Known rows, with every way that one mark hangs from another
k_235(k_256 k_994(k_901(k_199(k_222(k_996))))): [  5  15  -4   5  -6  -1   2   3   2  17   0   3 -12   4  -3   6   6   1
   4  -1  -7  -2   6   2]
k_994(k_442 k_901(k_199(k_222))): [ -7  -5   4  13   6   7  16   4  12   2  -7 -11   3   2 -11   6   5  -4
   2   1  -2  -4 -13   2]
k_199(k_222(k_996) k_901(k_994(k_235(k_256(k_561)) k_442))): [  0   4 -11  -7  -4   0 -10   3  -5   4   4   9  -5  -6  -5 -10  18  16
  -2  -4   4  -2  -3 -17]
k_996(k_222(k_199(k_901(k_994(k_235 k_442))))): [  3  -3   0 -19   6   6 -14   5  13 -20  -4  12   8  -3   0   4   2   1
 -15  16   8   3  -7  -1]
k_199(k_222 k_901(k_994(k_235(k_256) k_442))): [-10  11  -7  -8  -6   5  -5   3  -2  -5  -6   6 -10   0  -2  -6  15  17
  -9   1   5   2 -13  -4]
k_864(k_834(k_495(k_442))): [  2 -15   8 -20   7   2  10 -12 -12   1  -2  -1   7   3  18 -12 -17 -14
  -3  -1  16  15  10   3]
k_235(k_994(k_901)): [  7   2   4  -7   1   2  -2   3  -8  -4   0   1  -8  -5   0   2  -7 -13
  -3   1  -5   1  -3   6]
k_235(k_256(k_561(k_864(k_834)))): [  4 -10   4  26  -8  -9  -5  -5 -16  19  10 -15 -10  -3   8   5  -8   9
  10  -1   6  14   3  -6]
k_834(k_495 k_864): [  1  -6   9 -39   3  -5  11   1  -4  -9  14  -9   3   8  14  -4 -23  -2
  -6  -5  -9  -8   5   9]
k_199(k_222(k_996) k_901): [10  7 -4  0  0 -2  7 -4 -2 -1 -2 -2 12  7 -6 -5 13 11 10 -5  4 -3  8  4]
k_495(k_834): [  5  -6   4  10   9  -2   1  -4  -6  -1  -2  -7   6   1   2  -5 -10 -21
  -1   0   5   0   5  10]
k_256(k_561(k_864)): [ -1 -14   5  23   0  -6   1  -5  -7   1  13  -9   1  -3   4   4  -6   2
  10  -2 -10  -7   1  -1]
k_994(k_235 k_442 k_901(k_199(k_222(k_996)))): [  0   4  -8  -5  12   3  -2  13  11   5  -9  -1  12   2  -9   1   9  -6
   5  -4   4  -4 -11  -6]
k_996(k_222): [  1  -5   3   5  -3  -2   4  -3   0  -4   0  -6   7   7   1   1 -10 -10
  -5  12  -1  -1   1   8]
k_561(k_864(k_834(k_495(k_442)))): [  0 -13   7 -12  10  -1  10 -12 -19   6   0  -1   8   4  28  -4 -15  -4
   7  -2  18  13   7   3]
k_901(k_199(k_222(k_996)) k_994(k_235(k_256) k_442)): [-12   6 -13   7  -2   1   1   4  12   2  -9  15  -1   9  -5  -4   9   6
  -6  -4  -9  -5  -1  -6]
k_834(k_495(k_442)): [  0  -9   7 -22   4   2  11 -13  -4  -9   2  -3   6   3  15 -12 -13 -18
  -3  -3   4  -4   8   6]
k_235(k_994): [  4  -9   1   1  -1   2  -3  -4  -6 -11   0   6  -8   4   2  -3  -8  -8
  -4   0 -13  -1   3   9]
k_561(k_256 k_864(k_834)): [ -1  -2   1  24 -10  -5  -3  -5 -22  22  -4 -10   7   6   8   4  -8   5
  16   0   9  15  -2   4]
k_256(k_561): [  1 -16   6  16  -3  -4   0  -6   1  -5  11 -10   0  -4  -6  -4  -8  -8
   1  -2 -11  -6   4   0]
k_495(k_442 k_834): [  2 -11   6   6  12   4   4 -16  -6  -2  -6   0   8  -1  11  -8  -8 -29
  -1  -1  14  -1   8   8]
k_235(k_256(k_561(k_864(k_834))) k_994(k_442 k_901)): [ 12 -12   1   3   1   2 -11   6 -26  22   3  -9 -23 -12  10   9  -4   2
   7   2  13  19 -12 -13]
k_199(k_901): [  2   0   4  -2  -4   0   3  -6  -2 -16   0  -9   3  -4  -6  -1   1   2
   6  -1  -4  -4   4   7]
k_901(k_199(k_222) k_994(k_442)): [-22 -15   2  26   4   6  25  -5  14  -9  -8  12   2  10  -7   0   3   4
  -8   2 -18  -7  -5   4]
k_222(k_199(k_901(k_994(k_235(k_256)))) k_996): [ 13  20  -6 -15  -8  -4 -20   1  12  -9   0  10   2  -3  -4   0   5   6
  -3  -4   3   0  15  -2]
k_864(k_834): [  4 -12   4  12   1  -2   4  -4  -7   0  -5  -6   5   5  -2  -2 -11  -5
   1   0   6  15   5   6]

Rows
[ -2 -11   3  -5   7  10   4   5   3 -11  -7   1  -9  -7  -6   7  -4 -14
  -1   2 -13  -4  -9   2] | k_235(k_994(k_442 k_901(k_199)))
[  2 -12  10 -16  14   1   7 -14  -7  -3   3   0   7   1  19  -3 -15 -20
  -4  -3  10  -5   8   9] | k_495(k_442 k_834(k_864))
[ 13   1  -9 -22   9   5 -14   5  13 -21  -8  15  14  -3  -7  -3   7   0
  -3  -4   5  -2   4  -4] | k_222(k_199(k_901(k_994(k_235 k_442))) k_996)
[-12   3   5  10  -3   1  17  -8  -1  -9   1  11   2   4  -3  -4   8  17
  -5   2  -7  -3   2   7] | k_199(k_222 k_901(k_994))
[-3 13 -4  2  6 -4 -3 10 12  7 -1  3 12  2 -7  3  5 -2  5 -3 -1 -4 -1 -1] | k_994(k_235 k_901(k_199(k_222(k_996))))
[ -7   8  -6 -18  -7   4  -9   3  -4 -17  -6   4 -10  -8  -3  -5   6   6
  -7  -1   0   0  -8  -5] | k_199(k_901(k_994(k_235(k_256) k_442)))
[-10   3  -1  16   0  -1 -10  10   3  19   9 -14 -12  -8   1  11   9  10
   8   1   2  -4 -20 -14] | k_994(k_235(k_256(k_561(k_864))) k_442 k_901(k_199(k_222)))
[-5 13 -8 -8  3 -3 -1  1 -2 -7 -1 21 11  4 -2 -8 13 16 -2 -3 -1 -3  4 -1] | k_199(k_222(k_996) k_901(k_994(k_235)))
[  3   1   9  -1  -2   0   3  -6  13 -15   3   9   8   0  -1   8  -2   3
 -11  16   0   0   9   8] | k_996(k_222(k_199(k_901(k_994))))
[ -7  11  -3   2  -2   4  -7  12  11  10  -6 -13  -9  -1  -7   5   7  -1
  -2   1   5   0 -18  -4] | k_994(k_235(k_256) k_442 k_901(k_199(k_222)))
[ 6 -5 -6 -1 11  7  8  6  3  5 -9  8  0  4 -6  3  8 -5  4 -2 -5 -3 -5 -1] | k_235(k_994(k_442 k_901(k_199(k_222(k_996)))))
[  4   1   9   3  -2   1   3  -8  14 -21   1   7   5  -2  -6   4  -1   5
  -6   2  -7  -3  12   8] | k_222(k_199(k_901(k_994)))
[  2  -9   5  -9   7  -6   8   0 -19   7   4  -7   6   7  19  -1 -17   4
   7  -1   8  14   3   5] | k_561(k_864(k_834(k_495)))
[ -9  -6   1   4   3   7  18  -5  -1 -12  -7   8   2   4  -5  -5  12  13
  -5   1  -2  -2  -8   2] | k_199(k_222 k_901(k_994(k_442)))
[-15  14  -9  14  -8  -6   0   1  12   5  -1  18  -1   9  -3  -2   5   9
  -6  -3 -14  -7   8  -1] | k_901(k_199(k_222(k_996)) k_994(k_235(k_256)))
[  6  -9   5  -8   3   7   3  -3  12 -18  -5   6   8  -1  -3   7   1   0
 -11  15   5   1   0   3] | k_996(k_222(k_199(k_901(k_994(k_442)))))
[  9 -18  -2   1  -7   5 -12  -2  -8   0   5  -5 -24  -5  -1  -4  -3  -7
  -4  -1  -9  -1  -5  -7] | k_235(k_256(k_561) k_994(k_442))
[  1   8   0  14   3  -3  15   3  11   9  -2  -3  12   5 -10   5   5  -3
   9  -3  -4  -6   5   4] | k_994(k_901(k_199(k_222(k_996))))
[ -5  15  -8   6  -7 -10 -10   0 -12  12  14  12  -4  -4   7  -1  17  29
   7  -4   0  -4   3 -13] | k_199(k_222(k_996) k_901(k_994(k_235(k_256(k_561(k_864))))))
[ 1 -2 -7 -3  6  4 17 -3 -3 -8 -9 13 11  6 -7 -8 16 12  1 -4  2 -4  1 -1] | k_199(k_222(k_996) k_901(k_994(k_442)))
[  3  21  -1 -11  -9  -4 -17  10  -2   5   0 -15  -8  -7  -3   1  -5 -11
  -2  -2   8   2  -7  -1] | k_994(k_235(k_256) k_901)
[  0  13  -3   9  -6  -8 -12   9  10  21  12  -7  -4  -7  -8   3   7   1
   5  -3  -2  -5   1 -12] | k_994(k_235(k_256(k_561)) k_901(k_199(k_222(k_996))))
[  1   0   0  -4  -5   8  -1   5   2  -1  -6  -7 -21  -7  -5   8  -3 -12
  -1   1 -10  -2  -7   0] | k_235(k_256 k_994(k_442 k_901(k_199)))
[  8   6  -8  -2  -1   6   2   6   2  14  -8   0 -12   3  -5   5  10  -3
   4  -2  -2  -2  -4  -3] | k_235(k_256 k_994(k_442 k_901(k_199(k_222(k_996)))))
[  0  -2   3  -4  -6  -7   1  -1 -26  23   3 -11   7   7  18  -3 -15   4
  13   0  11  15  -1   3] | k_561(k_256 k_864(k_834(k_495)))
[ 0 24 -7  2 -5 -5 -8 10 10 17  0 -5  0  2 -7  4  7  0  5 -3  3 -2  0 -3] | k_994(k_235(k_256) k_901(k_199(k_222(k_996))))
[ -5  -2   1   0  -4   1 -15  10   9   2   6 -17 -13 -17 -10   5  -2 -12
   0  -1  -5  -5 -12 -14] | k_994(k_235(k_256(k_561)) k_442 k_901(k_199))
[-22  -6   5   0  -3 -11  -4   2  -8  10  18  10 -12  -7  19   2 -17  13
  -3   2 -11   9   6 -11] | k_901(k_199 k_994(k_235(k_256(k_561(k_864(k_834(k_495)))))))
[  7   2  -2 -10  -4   1 -21  12  -4   6   5 -19 -12 -16  -6  -2  -2 -13
  -2  -2   9   1 -16 -14] | k_994(k_235(k_256(k_561)) k_442 k_901)
[-12  20  -2  -1 -12  -2  -6  -1  -2  -2   2   8 -10   1   0  -5  11  20
  -9   1   0   1  -3   0] | k_199(k_222 k_901(k_994(k_235(k_256))))
[-14  -2  -2  25   1  -3  23  -7  13  -2  -3  19  11  12  -6  -1   3   5
  -2  -3 -21 -10  14   5] | k_901(k_199(k_222(k_996)) k_994)
[ 25   3  -1  -8   1  -1  -6  -4  13 -12  -1  -5  15   0  -9   2   4  -1
  10  -4   5  -3  18   6] | k_222(k_199(k_901) k_996)
[ 15   0   8  -5  -2   1  -6  -4  13 -11   3  -9   9   0  -2   9  -1   0
  -2  15   8   2   6   8] | k_996(k_222(k_199(k_901)))
